Every row comes from one small tree of marks. Brackets hold a mark, then the marks that hang from it, in the order of their numbers. Every link used is in the known rows. Which tree was each row made from?
In the rows, 128 means zero.
Known rows:
{Z236 Z518}: [146 141 113 172 137 150 135 138 149  93 127 116 174 134 123 173 110 102
 114 153 104 147 105]
{Z518 {Z236 {Z819 {Z592 Z353 Z761}}}}: [120 135 108 169 130 154 176 138 112 102 119 130 151 118 101 143 123  93
 110 167 110 156 118]
{Z933 Z96}: [147 161 131 195 113 146 136 111 119  87 125 116 144  85 151 153 115  98
 114 165 106 153 150]
{Z819 Z236 {Z592 Z353 Z761}}: [135 143 106 164 123 155 186 129 128 102 105 119 152 120 124 169 110  81
 150 186  85 184 108]
{Z518 {Z145 Z353} Z236}: [147 138 143 166 158 106 170 127 141  78 131 144 135  92 122 117 126 110
 105 178  79 138 161]
{Z518 {Z145 Z353}}: [157 142 164 179 160 112 168 117 126  82 144 128 134  99 128 134 122 104
 108 183  63 149 141]
{Z353 Z933}: [149 137 118 197 135 132 155 120 126  86 134 123 149 105 174 158 130 106
 127 176 104 160 121]
{Z145 {Z353 Z933} {Z518 Z236}}: [151 132 125 159 147 112 148  68 123  59 149 133 186  70 155 146 146 140
 129 200  89 135 120]
{Z518 {Z145 {Z353 {Z933 Z96}}} Z236}: [145 154 137 178 127 103 189 125 117  69 135 153 137  69 139 111 135 114
 100 181  96 148 173]
{Z518 Z145 {Z236 Z819}}: [138 137 151 180 145 109 159 170 123  83 123 135 117 109 135 108 139  98
  89 161 104 141 151]
{Z819 Z592}: [148 118 122 178 147 160 167 105 137  96 134 118 120 105 123 167 127  84
 131 178  80 154 118]
{Z819 {Z592 Z353 Z761}}: [131 136 111 173 130 173 187 101 119 112 126 122 154 117 101 173 104  80
 133 184  83 170 106]
{Z145 {Z353 {Z933 Z96}} {Z518 Z236}}: [150 152 127 165 122 118 150  66 107  55 147 136 183  52 154 139 144 138
 123 197 100 136 139]
{Z145 {Z353 Z933} {Z518 {Z236 Z819}}}: [149 133 133 166 151 107 144  91 100  57 153 128 185  81 152 136 157 142
 114 192  99 135 108]
{Z592 Z353 Z761 Z819}: [137 150 113 174 123 161 149 116 122 124 148 128 200 116 115 153  94  92
 112 183 101 192 103]
{Z933 Z96 Z353}: [164 162 134 185 109 136 150  95  96  67 133 132 129  66 144 139 121 113
  98 160 111 149 152]
{Z145 {Z353 {Z933 Z96}} {Z518 {Z236 Z819}}}: [148 150 136 172 124 112 147  87  84  54 151 130 184  60 151 131 156 139
 106 188 110 137 129]
{Z145 Z353 {Z518 Z236}}: [153 134 135 153 154 121 130  65 133  66 142 126 180  76 134 147 134 134
 128 194  80 124 124]
{Z236 {Z518 {Z145 {Z353 Z933}}}}: [152 143 134 172 145 120 179 141 132  78 148 133 169 121 123 152 124 110
  99 173  85 154 112]
{Z518 {Z145 {Z353 Z933}} Z236}: [147 137 136 174 149  99 186 130 131  73 138 151 139  88 141 116 136 116
 106 184  86 146 157]
{Z592 Z761 Z819}: [146 135 118 178 125 161 119 125 135 114 155 130 180 106 128 128 104  99
 111 176 106 192  99]
{Z236 {Z518 Z145} {Z819 {Z592 Z761}}}: [134 129 136 167 131 157 174 177 113  98 141 125 145 143  79 134 125  83
  87 157  98 167  85]

Write each row's tree:
[157 139 152 187 154 106 183 120 118  76 149 134 138  96 147 133 130 108
 108 188  70 156 135] -> {Z518 {Z145 {Z353 Z933}}}
[147 129 101 156 136 153 166 153 157  86 112 117 143 130 122 178 127  89
 136 168  93 163 100] -> {Z819 {Z236 Z518} Z592}
[153 143 142 166 151 124 164 138 140  84 143 127 168 125 103 152 114 105
  99 167  78 145 117] -> {Z236 {Z518 {Z145 Z353}}}
[139 144  99 152 133 152 192 146 143  94 106 117 159 138 109 201 118  82
 137 175  88 161 105] -> {Z819 {Z236 Z518} {Z592 Z353}}
[134 142  98 171 117 150 205 132 119  96 110 127 159 116 145 170 121  86
 151 192  94 191 104] -> {Z819 Z236 {Z592 {Z353 Z933} Z761}}
[141 122 138 171 156 109 207 145 107  73 147 147 118  94 114 114 156 107
  92 182  86 148 137] -> {Z518 {Z145 {Z353 Z933}} {Z236 {Z819 Z592}}}
[144 143 150 177 141 128 152 183 118  87 136 117 150 142 116 143 129  95
  80 150 104 149 106] -> {Z236 {Z518 Z145} Z819}
[153 159 135 178 123 124 178 137 117  76 149 136 168 104 119 145 122 110
  93 168  94 154 130] -> {Z236 {Z518 {Z145 {Z353 {Z933 Z96}}}}}
[158 150 136 161 146 108 160 164 148  75 120 125 162 126 134 150 121 107
 116 169  80 159 119] -> {Z819 {Z236 {Z518 {Z145 Z353}}}}
[149 144 154 172 157 118 160 169 111  81 149 121 165 136 101 141 128 107
  78 157  87 145 102] -> {Z236 {Z518 {Z145 Z353}} Z819}
[147 120 128 159 155 122 166  83 101  59 157 130 164  77 129 142 165 130
 117 198  89 136 102] -> {Z145 {Z353 Z933} {Z518 {Z236 {Z819 Z592}}}}
[136 134 123 188 145 144 198 132  90  96 137 115 137 121 128 175 144  86
 111 178  96 159 105] -> {Z236 {Z819 {Z592 {Z353 Z933}}}}
[139 156 101 175 111 138 166 143 117 111 136 136 200 115 159 149 112  99
 128 191 113 213 100] -> {Z592 {Z353 Z933} Z761 {Z819 Z236}}
[155 156 125 194 129 126 163  95 103  75 146 127 166  77 156 151 125 118
 115 179  93 158 138] -> {Z145 {Z353 {Z933 Z96}}}
[137 173 101 179  83 145 166 139 101 105 135 136 199  94 157 145 111  97
 121 188 122 216 119] -> {Z592 {Z353 {Z933 Z96}} Z761 {Z819 Z236}}
[145 147 112 182 134 140 173 115 117 110 155 132 182 108 145 169 124  97
 112 190 103 181 117] -> {Z592 {Z353 Z933} Z819}
[149 158 127 156 132 126 172 170 142 104 134 131 177 133 118 165 115  88
 106 179  95 180 118] -> {Z592 Z353 {Z819 {Z236 {Z518 Z145}}}}
[155 166 130 170 117 106 178 162 124  66 125 134 164 105 150 145 127 110
 110 171  97 167 133] -> {Z819 {Z236 {Z518 {Z145 {Z353 {Z933 Z96}}}}}}
[144 139 154 173 160  98 165 150 116  77 136 138 133 102 120 108 137 113
  87 168  89 138 149] -> {Z518 {Z145 Z353} {Z236 Z819}}
[142 119 134 157 143 141 141 100 120  73 135 120 143  89 121 145 155 110
 119 184  99 131 111] -> {Z145 {Z518 {Z236 {Z819 Z592}}}}
[141 122 133 151 147 141 142  83 106  72 150 126 179  85 103 131 141 127
 118 191  86 141  96] -> {Z145 Z353 {Z518 {Z236 {Z819 {Z592 Z761}}}}}
[146 141 101 158 113 154 117 166 151 106 136 130 203 129 129 139 102 103
 117 166 117 202  83] -> {Z592 Z761 {Z819 {Z236 Z518}}}
[128 153 118 191 106 163 193 132  71  99 136 120 156 106 118 154 129  85
 107 174 113 179 106] -> {Z236 {Z819 {Z592 {Z353 {Z933 Z96}} Z761}}}
[136 159  87 162 105 147 166 163 126 109 137 135 225 133 136 161 107 101
 120 180 121 208  83] -> {Z592 {Z353 Z933} Z761 {Z819 {Z236 Z518}}}
[148 160 146 183 128 117 177 165  90  71 153 128 168 115 117 135 137 109
  70 159 105 153 115] -> {Z236 {Z518 {Z145 {Z353 {Z933 Z96}}}} Z819}
[143 133 140 166 141 127 116 108 118  71 131 117 161  94 146 137 147 119
 114 176 109 129 117] -> {Z145 {Z518 {Z236 Z819}}}
[133 146 116 150 117 151 207 163 134  98 109 128 158 140  95 165 107  75
 128 178  85 181 102] -> {Z819 {Z236 {Z518 Z145}} {Z592 Z353 Z761}}
[135 138 132 171 138 139 218 170  99  91 142 126 146 143  94 167 142  80
  87 170  95 156  96] -> {Z236 {Z518 Z145} {Z819 {Z592 {Z353 Z933}}}}
